Each row was made from one small tree. The marks that hang from a mark follow it in brackets, in alphabetical order. Every link used is in the known rows. Write each row's tree.
Known rows
P(E(Z) K): [  2.0  -5.5 -20.3   5.3  -4.9  -3.3  -3.7  -1.5  10.5  -2.3  -1.0  -3.8
  -9.4  -3.9  -0.7   0.8   2.9   6.8  -0.6  -3.4   0.1   8.5]
Q(P(E(Z(T)))): [ -5.2   3.3 -13.5   6.0  -3.4  -1.6  -0.5  -8.2   5.0  -2.3  -1.5  -6.0
  -2.3  -5.0   5.7   4.3   0.2   1.2   1.9   3.2  -4.6  -3.1]
P(E(Z(G)) K(T)): [ -6.9  -7.2 -12.5   6.5  -3.0  -4.4  -9.2   3.8  29.1  -4.6  -4.8  -3.1
 -13.8  -2.4   3.5   4.4   2.5   6.8  -1.0  -5.5  -7.8  13.4]
T(Z(E G(Q(P)))): [ -5.3   0.5   0.1   8.6   0.6  -1.0  -5.6  -5.8  31.0   1.3  -1.3   2.7
   4.5   5.2   5.0  -0.4  17.1   0.6   4.3   3.6 -13.1  10.8]
E(Z(G(Q(P)) T)): [ -8.5  -0.8  -0.4   8.5  -4.4   0.3  -5.7  -7.0  15.1  -0.3   0.6  -1.7
  -5.6  -3.4  10.0   7.8  -5.3  -5.8   3.1   9.3 -11.4   5.3]
P(E K(T)): [ -2.3   0.1 -15.6   1.6  -2.2  -3.8  -6.4   7.7  -1.6  -2.3  -4.7  -4.2
  -8.7  -0.7  -1.2   3.7   8.3   4.7  -2.7 -11.4  -1.2   9.1]
G(Q): [ -1.0   0.4  -1.5   2.4  -0.1   0.1   0.1   3.6 -21.2   2.8   1.5  -0.2
   2.0   3.8   3.7  -1.4   4.3  -6.9   0.0  -1.0  -2.1   5.2]
N(T(Z(G))): [ 2.6  3.2 -0.3  1.1  3.0  0.3 -5.9 10.1 39.8 -0.3 -0.6  4.2 -8.5 -2.6
 -4.0  5.8  3.2  7.9  1.0  4.5 -9.8 -0.2]
G(Q(P(K))): [ -0.5   5.0 -13.2   1.8  -7.7   2.9  -0.8  -2.9 -17.6   1.8  -1.5  -2.8
   5.2   3.4   7.0   4.6   9.2   0.2   0.1   1.6  -3.8   7.6]
Q(P(K)): [ -0.3   4.9 -11.0  -1.6  -8.6   3.1  -1.3  -7.5   2.0  -1.4  -3.4  -1.8
   3.8  -0.9   2.2   7.4   6.2   7.7  -0.1   2.4  -1.8   1.9]
Q(P(E)): [ -4.1   3.5 -13.8   3.4  -0.2  -1.3   4.3  -3.2  -5.8  -2.5  -1.8  -3.4
   4.0  -0.6   2.5  -0.8   6.0   2.8   2.1  -0.6  -0.9  -2.2]
Q(P): [-3.2  6.1 -3.3 -0.5 -2.8  2.6  2.4 -7.6 -2.5 -1.2 -2.1 -1.8  7.2  0.4
  5.1  3.6  3.7  3.4  1.1  4.1 -3.0 -3.6]
Z(E G T): [-6.2 -7.4 11.8  8.9 -3.0 -2.6 -9.8 -8.4 32.4  1.4  1.0  1.3 -3.9 -4.8
 -1.2  0.9  5.5 -9.6  3.3  1.9 -7.1  9.1]
T(K Z(E G)): [-0.3 -3.7  7.1  5.4  2.8 -5.4 -7.4 -8.4 60.0  0.3 -3.2  3.2 -2.4 -1.8
 -8.2 -2.1  7.9  6.2  3.5  2.5 -6.4  7.8]
K(T): [-5.9  2.9  5.0 -1.9  1.7 -1.2 -4.8  5.2 -1.4 -0.9 -5.0 -2.3 -3.5  1.8
  3.6  4.0  1.7  0.8 -2.2 -4.9 -6.0 -0.5]
Z(E G(Q) T(K)): [ -5.3  -7.0  11.4   9.4  -3.1  -4.9 -10.4  -9.3  22.9   4.5   0.2  -1.0
  -3.0  -4.5  -3.2  -0.9   5.8 -12.7   3.7   2.4  -6.3  14.4]
G(Q(P(E(Z)))): [ -4.4   1.7 -15.4   6.8  -2.0  -0.9   2.4  -3.8 -18.4   0.0  -0.5  -5.2
   2.6   2.5  10.5  -2.0   6.6  -2.1   2.0   1.5  -5.3   3.7]
E(Z(T)): [ -1.4   0.2   0.4   3.5  -3.8  -0.7  -5.4  -6.6  13.1   0.0   0.4  -2.5
  -9.4  -5.6   2.8   7.3 -10.0  -1.8  -0.1   4.5  -3.6  -0.1]
G(Q(P)): [ -3.3   5.5  -6.2   2.0  -2.9   1.6   2.6  -3.1 -22.5   1.6  -0.3  -2.5
   7.2   4.1   8.7   1.4   7.1  -3.2   1.1   2.7  -4.8   1.9]
N(T(K Z(E))): [ 10.5   2.9   3.6   0.2  -0.7  -2.6  -7.9  -0.9  32.7   3.3  -4.2  -1.5
  -3.6  -4.8 -10.1   0.5   8.4   9.6   0.3   2.9  -6.3  -0.5]
E(Z(G T)): [ -6.3  -4.7   4.3   6.6  -2.0  -1.3  -6.7  -5.6  34.4  -1.8   1.5   0.6
 -12.3  -6.6   3.6   7.0 -10.7  -2.1   1.8   6.5  -8.0   3.8]

Write each row's tree
[-2.9  0.6 -3.3  4.8  5.3 -1.5 -3.6  6.2 26.1  0.2  0.8  5.4 -4.7  4.0
  2.0  1.6  5.3 -0.5  1.8  1.6 -7.3  9.6] : T(Z(G(Q)))
[ -8.0  -0.6   7.4   5.8   4.3  -3.5 -10.8   4.6  26.2   1.0  -4.9   1.3
  -3.5   5.9   5.0   1.9  14.9  -1.1   0.7  -4.5 -14.7  11.7] : K(T(Z(E G(Q))))
[ -5.1  -4.2   4.7   8.5  -3.2  -3.3  -7.2  -5.8  25.4   0.9   0.1  -1.8
 -11.3  -5.9   1.7   4.3 -10.9  -5.6   2.1   7.9  -7.0   8.5] : E(Z(G(Q) T(K)))
[ -5.0  -7.3  14.6   8.0  -3.1  -5.1 -10.4 -12.3  42.2   1.8  -1.5  -0.4
  -3.7  -7.7  -6.9   0.3   1.3  -6.1   3.7   3.4  -5.3   8.7] : Z(E G T(K))
[  0.0   5.8  -8.2  -2.2  -1.6  -1.0 -10.0   7.0  19.1  -1.2  -6.6  -0.2
  -8.5   1.8  -1.5  11.6   7.5  10.0  -3.7  -6.2  -5.7   6.4] : P(K(T(Z)))
[ -1.3   1.1 -21.5   3.5  -7.9  -0.5  -0.8  -8.5   6.7  -3.1  -2.8  -5.1
  -0.7  -2.7   4.5   4.4   5.9   9.2   0.7   0.7  -2.6   4.6] : Q(P(E(Z) K))
[ -9.8  -2.9   6.3  10.2  -5.3  -0.6  -7.5 -11.6  10.1   2.8   0.7  -0.9
   2.8  -1.1   6.5   2.5  10.2 -13.1   4.6   4.5 -10.5  11.3] : Z(E G(Q(P)) T)
[ -8.0   3.1   3.4   1.1   6.5  -2.4  -8.2   8.1  36.6  -2.8  -4.7   2.8
  -7.6   2.5   2.1   7.0   3.7   5.2  -0.6  -3.1 -12.0   4.1] : K(T(Z(G)))
[ -3.6  11.0 -12.6  -0.4  -3.7   1.4  -5.8   2.9  -5.1   0.6  -5.9  -2.4
   0.7   5.5   7.0  11.1  13.7   5.1  -1.7  -2.7 -10.0   7.1] : G(Q(P(K(T(Z)))))
[  9.4   6.5  -1.5  -2.5   1.5  -1.4  -4.8   6.1  27.9   1.5  -3.5  -0.5
  -7.0  -4.7 -10.6   4.0   1.0  12.7  -0.8   3.9  -4.8  -5.3] : N(T(K Z))
[ -1.5   0.7 -22.1   5.9  -7.6  -0.4  -1.0  -3.5 -14.9   0.3  -1.3  -5.3
   0.1   1.3   7.5   1.7  10.0   2.0   0.8   0.3  -4.8   8.8] : G(Q(P(E(Z) K)))
[ -7.6  -1.9   3.5   7.0  -0.3  -1.4  -5.7   3.8   8.6   1.7   3.1   2.2
  -7.3  -1.8   2.3   4.8  -2.0 -13.1   1.8   3.0  -6.6   9.6] : Z(G(Q) T)
[ -6.0  -5.2   1.2   9.1  -2.7  -1.2  -7.0  -2.9  18.5   0.7   1.8   0.1
 -10.1  -3.2   6.6   5.1  -6.8  -8.9   2.0   6.1  -9.3   8.5] : E(Z(G(Q) T))
[-0.5 -3.8  5.2  6.9  2.7 -5.4 -7.2 -5.4 43.5  2.8 -2.4  2.1 -1.3  1.3
 -4.4 -3.4  9.8  0.5  3.5  1.9 -8.3 12.3] : T(K Z(E G(Q)))
[ -1.3   3.3 -21.6   4.6  -5.3  -0.6   0.4   0.5 -24.6   1.0  -1.2  -4.3
   3.3   2.4   5.0   0.6  13.8   0.1   0.6  -3.0  -1.5   9.3] : G(Q(P(E K)))
[ -4.9   0.4 -15.5   4.4   2.3  -5.6  -9.4  11.5  32.0  -3.9  -5.3   0.6
 -12.1   0.6  -1.9   6.1  11.3   9.0  -1.2 -10.0  -6.5  12.3] : P(E K(T(Z(G))))
[ -6.8  -2.4 -15.3   7.5  -3.6  -1.0  -1.4   1.2   5.1  -0.9   0.3   0.1
   0.1   1.4   5.5   0.6  10.6  -1.5   2.7   0.4  -6.0  13.5] : Z(G(Q(P(E K))))
[ -4.7  -4.4   7.8   6.0  -2.7  -3.5  -7.2  -8.5  42.7  -1.2  -0.7  -0.6
 -11.4  -8.9  -1.8   5.6 -13.4  -0.1   2.1   8.4  -5.4   4.4] : E(Z(G T(K)))
[ -6.6  -7.1   9.1  10.6  -3.1  -2.4  -9.8  -5.2  14.6   4.0   2.6   0.6
  -3.2  -1.5   2.9  -0.3   7.7 -15.5   3.5   1.4  -8.2  14.5] : Z(E G(Q) T)
[ -2.8   7.6  -6.2  -0.1  -6.4   0.3  -9.7  -6.9  21.2  -0.9  -8.4  -2.8
   3.0   2.4   3.7  10.2  17.2  11.5  -0.7  -2.8 -10.0   5.0] : Q(P(K(T(Z(E)))))
[ -5.7  -1.7   6.3   6.4  -0.6  -3.5  -6.1  -0.3  16.6   2.2   0.7   0.2
  -7.7  -4.7  -3.1   3.9  -5.4 -10.4   2.3   4.3  -4.3   9.0] : Z(G(Q) T(K))
[ -4.9   3.9 -14.4   7.9  -3.4  -1.4  -0.4  -3.8 -17.8   0.9   0.4  -5.8
  -2.2  -1.0   9.4   3.0   4.5  -5.5   1.8   2.1  -5.7   3.2] : G(Q(P(E(Z(T)))))
[-3.1  3.7  5.0  1.1  3.4 -2.4 -9.6  0.4 22.6  0.4 -6.3 -1.0 -2.2  3.8
  1.0  3.8 13.6  4.5 -1.2 -6.0 -9.5  3.7] : K(T(Z(E)))
[ -4.4   3.6 -14.5   5.2  -0.5  -0.9   3.8  -0.4 -26.3   1.1   0.3  -3.8
   5.2   3.5   7.4  -2.8  10.8  -5.3   1.9  -1.4  -3.3   3.1] : G(Q(P(E)))
[ -1.2   3.1 -20.2   2.5  -6.0  -0.2   0.5  -3.6  -2.4  -2.5  -2.4  -3.8
   2.0  -1.4   0.9   2.5  10.4   6.8   0.4  -2.4   0.1   4.3] : Q(P(E K))
[ -5.3   6.8  -8.2  -0.3  -6.8   2.1  -4.3   0.9 -20.1   0.8  -4.7  -4.1
   3.3   4.4   8.8   8.3  10.4   0.8  -1.5  -3.2  -7.6   7.6] : G(Q(P(K(T))))
[ -0.5   3.5 -19.6   1.6   0.9  -4.7  -8.0  11.1  14.1  -2.4  -5.7  -2.3
 -10.9   0.7  -3.6   6.8  12.6   9.9  -3.1 -11.7  -3.4   8.1] : P(E K(T(Z)))
[-10.6   7.9  -1.9   2.3   4.0  -0.6  -6.1   5.3  19.8  -1.4  -5.5   0.9
  -1.2   5.7   8.4   8.7   9.6   3.0   0.3  -0.8 -16.0   5.7] : K(T(Z(G(Q(P)))))
[-5.4  6.9 -7.9 -2.8 -7.3  2.2 -5.4 -2.6  1.8 -2.1 -7.0 -3.9  2.2  0.5
  5.3 11.5  8.1  8.8 -1.9 -2.0 -6.0  2.2] : Q(P(K(T)))
